Every row comes from one small tree of marks. Brackets hold a mark, then the marks that hang from it, in alphabetical order. Every link used is in the known rows. Which tree was each row made from?
Known rows
[togi liril]: [  4.1 -16.3 -20.6 -11.6 -30.8  -8.3   1.5  -0.5  -8.4 -10.7   1.3   6.1
  -3.7   2.7  11.0   3.4  -3.4  28.0  18.5  -6.2   4.6]
[guzo muki seti]: [ -8.4 -27.0 -14.4  -5.0 -20.1   0.9 -14.4   9.0   0.0  -8.7 -16.0   2.0
 -18.1 -31.6  19.9   0.5  -9.0  17.9  17.9 -23.8 -12.7]
[saso [liril bise [seti guzo]]]: [ -5.9  29.6 -17.2 -61.6 -27.8  20.1  14.6  16.9  -4.3  18.2  -0.9   1.7
  -9.3 -31.5  -7.9   8.2 -12.1  31.6  -0.1  -4.0 -12.4]
[seti guzo [liril bise saso]]: [-11.4   6.3 -26.3 -67.6 -26.9 -17.1  14.5  28.5  -1.7  11.4  -7.7  -5.6
  -4.8 -22.8   1.4  16.6 -12.9  32.9   9.6  23.7  21.3]
[guzo muki [seti liril]]: [-12.1 -46.2 -15.1 -26.2 -12.5 -27.8  -5.4   5.8   4.2  -9.6 -10.2   3.5
  -6.7 -26.8  25.5  16.9  -8.4  20.7  11.8 -35.1 -12.8]
[guzo muki]: [-11.3 -13.1 -17.0   4.7 -21.4 -10.5  -4.4  -4.6  -0.5 -13.9  -9.4   2.4
  -8.6 -26.8  13.0   5.0 -11.3  23.5  13.7   2.3 -14.1]
[pirak [liril togi]]: [ -2.4  23.2  -5.1 -22.7 -24.8 -18.1  14.0 -21.3 -11.3 -11.1   4.1  -5.2
 -10.8  -9.8   1.1 -15.2  -7.4  13.3  36.2 -24.5  11.1]
[seti guzo [liril togi]]: [ -9.1  -0.4 -12.6 -56.2  -9.4 -58.5   8.2  -6.0 -11.4 -12.8   9.7 -18.4
   5.4 -21.9  10.8  -9.2 -10.2  25.0  12.3 -45.4  18.2]
[guzo muki [seti [liril bise togi]]]: [-18.8 -28.8 -17.8 -26.7 -37.4 -40.3   5.6 -27.5  -6.2  -6.6 -21.9 -14.8
 -13.8 -23.1  16.7  -5.7  -5.2  33.4  16.8  -9.4  -6.0]
[pirak liril]: [  0.1  10.8  -5.9 -25.0 -16.2   0.8  15.3   0.4  -4.2  -3.8   4.3  11.1
  -8.6 -13.7  -0.5   4.7  -7.4  11.1  30.8 -12.7  11.4]
[saso [liril bise seti]]: [ -4.8   5.0 -16.8 -35.7 -39.4  29.4  20.3   1.1  -0.6  11.2  -3.0  11.4
 -19.6 -15.7 -13.5   8.7  -8.1  27.6  -2.7   8.9 -31.0]
[togi [liril bise saso]]: [ -0.8   0.2 -32.1 -22.3 -53.8  12.8   5.3  14.6  -5.2   5.5 -14.8   4.4
 -16.3   3.2   2.1   9.3  -5.7  38.5  22.1  46.3   9.2]
[ruzu [guzo seti]]: [ -7.3   6.2 -23.9  -1.8 -19.4  19.3  -4.0  26.7 -15.3  -3.7 -12.6   8.8
 -22.1  -7.7  11.1  -6.4  -5.1   4.1  20.5 -50.9  10.6]
[ruzu [guzo [seti [liril togi]]]]: [-14.7   2.9 -22.7 -23.9 -19.0 -34.5   1.5   2.7 -17.1 -12.5  -9.4  -5.1
 -13.9  -3.3  18.4 -13.9  -4.6  10.2  19.4 -74.1  13.4]
[togi [liril bise saso [seti guzo]]]: [  0.6  39.6 -32.2 -60.3 -50.2  17.9  -7.4  35.0 -11.2  14.5 -15.5  -4.7
 -11.4 -16.9   2.2  23.9 -12.3  50.6  20.5  31.8  14.7]
[saso [liril [seti [guzo muki]] togi]]: [-14.5  32.0 -15.1 -42.4 -15.8 -23.8 -12.6   0.1  -4.0   0.3   1.2 -14.1
  -3.3 -47.2  18.1  -1.2 -19.6  31.3   8.9 -49.1 -26.4]
[liril saso]: [ -2.4  -4.2 -22.1 -23.2 -24.2  14.6  -0.5  33.3   0.5 -10.3  -5.5   2.8
 -19.8 -12.7  -0.2   8.4 -13.4  15.7  14.2  10.6  -4.3]
[liril bise saso [seti guzo] togi]: [ -7.4  46.5 -25.5 -58.2 -46.4   9.1  -3.0  19.5 -16.2   5.3 -15.4 -20.9
 -20.5 -28.2  -9.2  -0.2 -16.6  41.4  14.8  22.1   6.5]
[liril saso seti togi]: [ -1.0  22.8 -21.5 -37.4 -38.6   9.4  -9.7  18.1 -10.7 -15.1 -11.4 -10.5
 -27.1 -14.4  -3.7   0.8 -16.9  26.7  13.7  -5.9 -19.0]
[seti guzo]: [ -2.8   6.7 -13.7 -34.3 -11.9  -6.7   0.9  14.0  -8.8  -5.1   2.2  -3.8
  -1.9 -27.1   2.4  -1.6 -10.6  20.1  12.6 -17.7  15.8]

Which tree is each row?
[ -8.2  37.2 -15.5 -61.4 -33.2  -1.5  12.9  -5.2 -12.7   9.8   1.4 -13.8
 -12.0 -30.0  -6.6 -14.5 -12.4  34.7   5.6 -17.9  -9.4] -> [saso [liril bise [seti guzo] togi]]
[-14.4  30.5 -21.1 -28.6 -36.9   2.4  -5.1   3.9  -8.6   8.3 -18.9  -6.8
  -7.2 -43.1   5.3  18.7 -14.1  47.5  10.9  24.8  -5.6] -> [liril bise [seti [guzo muki]]]
[-14.3  13.5 -25.4 -63.2 -31.6 -36.8  12.7   5.7  -8.8   4.5  -6.7 -20.8
  -7.4 -22.3   2.2  -1.7 -12.9  36.9  14.6  11.0  22.2] -> [seti guzo [liril bise saso togi]]
[ -7.1 -30.9 -24.0 -55.4 -33.2   4.1  12.5  26.6   2.1   7.1 -18.6   3.3
 -22.4 -11.0   2.8  15.1  -6.6  21.5   9.9  12.4   2.5] -> [guzo [seti [liril bise saso]]]
[ -3.9  30.6 -12.4 -62.7 -17.4 -11.1   0.5   6.5  -8.6  -2.2  11.5 -13.8
  -7.0 -30.6   2.3 -11.0 -15.1  24.7   6.1 -54.9 -15.6] -> [saso [liril [seti guzo] togi]]
[-17.2  41.9 -20.8 -29.2 -43.2 -16.9  -6.1 -18.7 -16.2   0.0 -20.1 -23.0
 -10.9 -44.2   4.1  -2.7 -14.8  50.0  16.5  12.2  -4.1] -> [liril bise [seti [guzo muki]] togi]
[ -6.2  37.2 -16.5 -35.7 -45.8   0.6  19.5  -3.0  -8.8   6.1 -11.9  -8.0
 -23.5 -13.7  -6.7 -10.1 -10.5  23.4  38.7  29.5  16.7] -> [pirak [liril bise saso togi]]
[ -7.4  18.5 -16.5 -36.5 -44.1   7.4  19.4 -19.6  -9.2   2.3  -2.3  -4.8
 -22.0 -15.9 -12.2 -15.5  -8.1  31.0   3.0  -4.2 -29.7] -> [saso [liril bise seti togi]]
[-15.4  45.7 -30.5 -40.5 -39.3  14.8 -14.7  28.7  -3.4  13.1 -27.6  -8.0
 -16.9 -46.7   6.1  28.1 -21.1  46.2  13.5  40.3  -5.6] -> [liril bise saso [seti [guzo muki]]]
[ -0.1  69.5 -14.1 -71.5 -26.4  -3.8  -7.7  30.6 -11.7   3.6  -3.3 -13.6
 -13.8 -32.4   3.6   9.4 -20.6  26.2  35.6 -26.4  16.0] -> [pirak [liril saso [seti guzo] togi]]
[  1.1  35.5  -4.9 -40.1 -31.8  -2.9   7.1 -12.8 -14.1  -9.9  -1.5  -3.7
 -15.9 -15.9  -3.8  -2.9 -10.7  22.4  32.3 -25.3  -3.3] -> [pirak [liril seti togi]]
[-19.9  -9.6 -26.8  -5.7 -13.7 -26.6  -9.6  16.9  -4.5  -3.3 -18.5   9.6
  -8.2 -19.8  34.2  11.9  -8.3  15.5  18.0 -52.2   2.4] -> [ruzu [guzo muki [seti liril]]]
[-11.3 -33.8 -22.7 -40.4 -17.4 -19.5 -13.5  35.4  10.3  -1.9 -16.6   4.5
 -14.7 -29.4  28.8  27.3 -15.0  21.3  14.9 -17.9 -11.4] -> [guzo muki [seti [liril saso]]]
[ -9.5  25.5 -17.1 -31.8 -18.4  -5.6 -17.8  13.9  -5.9  -3.8  -9.8  -4.9
  -3.6 -47.0  13.6  18.4 -17.8  36.4  10.4 -16.5 -10.4] -> [liril [seti [guzo muki]]]
[ -4.6  47.3  -9.7 -38.0 -48.5   4.1  21.0 -25.5 -17.5   1.0  -9.3  -5.5
 -21.3 -11.7 -13.3  -4.2  -7.0  32.5  31.0   9.6   2.1] -> [pirak [liril bise seti togi]]
[  0.8  17.5 -33.2 -38.1 -60.2  25.9  -0.5  20.5  -8.4   5.8 -17.7   6.0
 -22.2  -2.4  -2.9  25.3  -8.6  46.5  17.7  44.4  -5.3] -> [togi [liril bise saso seti]]
[ -1.3  44.2 -19.6 -52.2 -48.4  35.0  12.1  24.4  -3.5  15.1 -17.4   9.4
 -26.3 -15.6 -11.4  23.7 -13.2  27.6  28.5  38.6   1.3] -> [pirak [liril bise saso seti]]
[ -9.7  33.6 -28.7 -30.9 -47.6  -6.2 -11.0  -5.6 -10.3   9.9 -20.4  -6.1
   1.4 -29.3  14.8  22.6 -10.5  59.6  21.5  21.3   4.3] -> [togi [liril bise [seti [guzo muki]]]]
[-20.8   1.1 -33.9 -19.8 -16.6 -16.1 -19.2  46.4   1.8   1.8 -24.8   6.4
 -17.4 -25.8  35.8  22.8 -14.9  14.6  21.1 -38.4   0.7] -> [ruzu [guzo muki [seti [liril saso]]]]
[-14.5 -26.8 -22.1 -38.2 -21.8 -38.9 -13.9  16.8   2.5 -11.2 -16.4 -13.2
 -17.0 -30.7  28.1   4.6 -15.0  25.8  20.4 -27.5 -11.8] -> [guzo muki [seti [liril saso togi]]]
[ -8.8  11.5 -25.4 -22.5 -48.1   2.0  10.8  -0.1 -11.4  -4.3 -17.0 -15.3
 -27.0 -10.9  -8.1 -15.8  -9.8  28.7  18.8  38.4   0.1] -> [liril bise saso togi]
[-10.5   0.5 -14.8 -21.0 -36.3  -8.2  26.7 -24.8  -6.6  -0.5   0.8  -6.0
 -16.9  -9.6  -7.9 -26.7  -5.4  22.5   8.3  -2.9 -15.7] -> [saso [liril bise togi]]
[ -6.1  26.4 -18.7 -44.3 -38.4  17.2   8.2   8.1 -14.8   6.9  -9.6  -5.2
 -11.2 -26.2 -11.4  10.2 -10.2  38.2   7.1  16.0   4.8] -> [liril bise [seti guzo]]
[ -9.3 -21.9 -22.4 -57.2 -41.1 -14.2  10.9   9.6  -4.9  -1.2 -16.4 -11.7
 -24.5 -11.2   4.5  -5.2  -7.3  26.9  17.4   2.5   5.7] -> [guzo [seti [liril bise saso togi]]]
[ -9.5 -15.7 -26.1 -42.8 -34.2  -6.3  20.0  17.3   2.6   2.6 -11.2   3.9
 -14.8  -7.2  -2.9  17.5  -9.4  29.9   7.4  38.2   1.3] -> [seti [liril bise saso]]
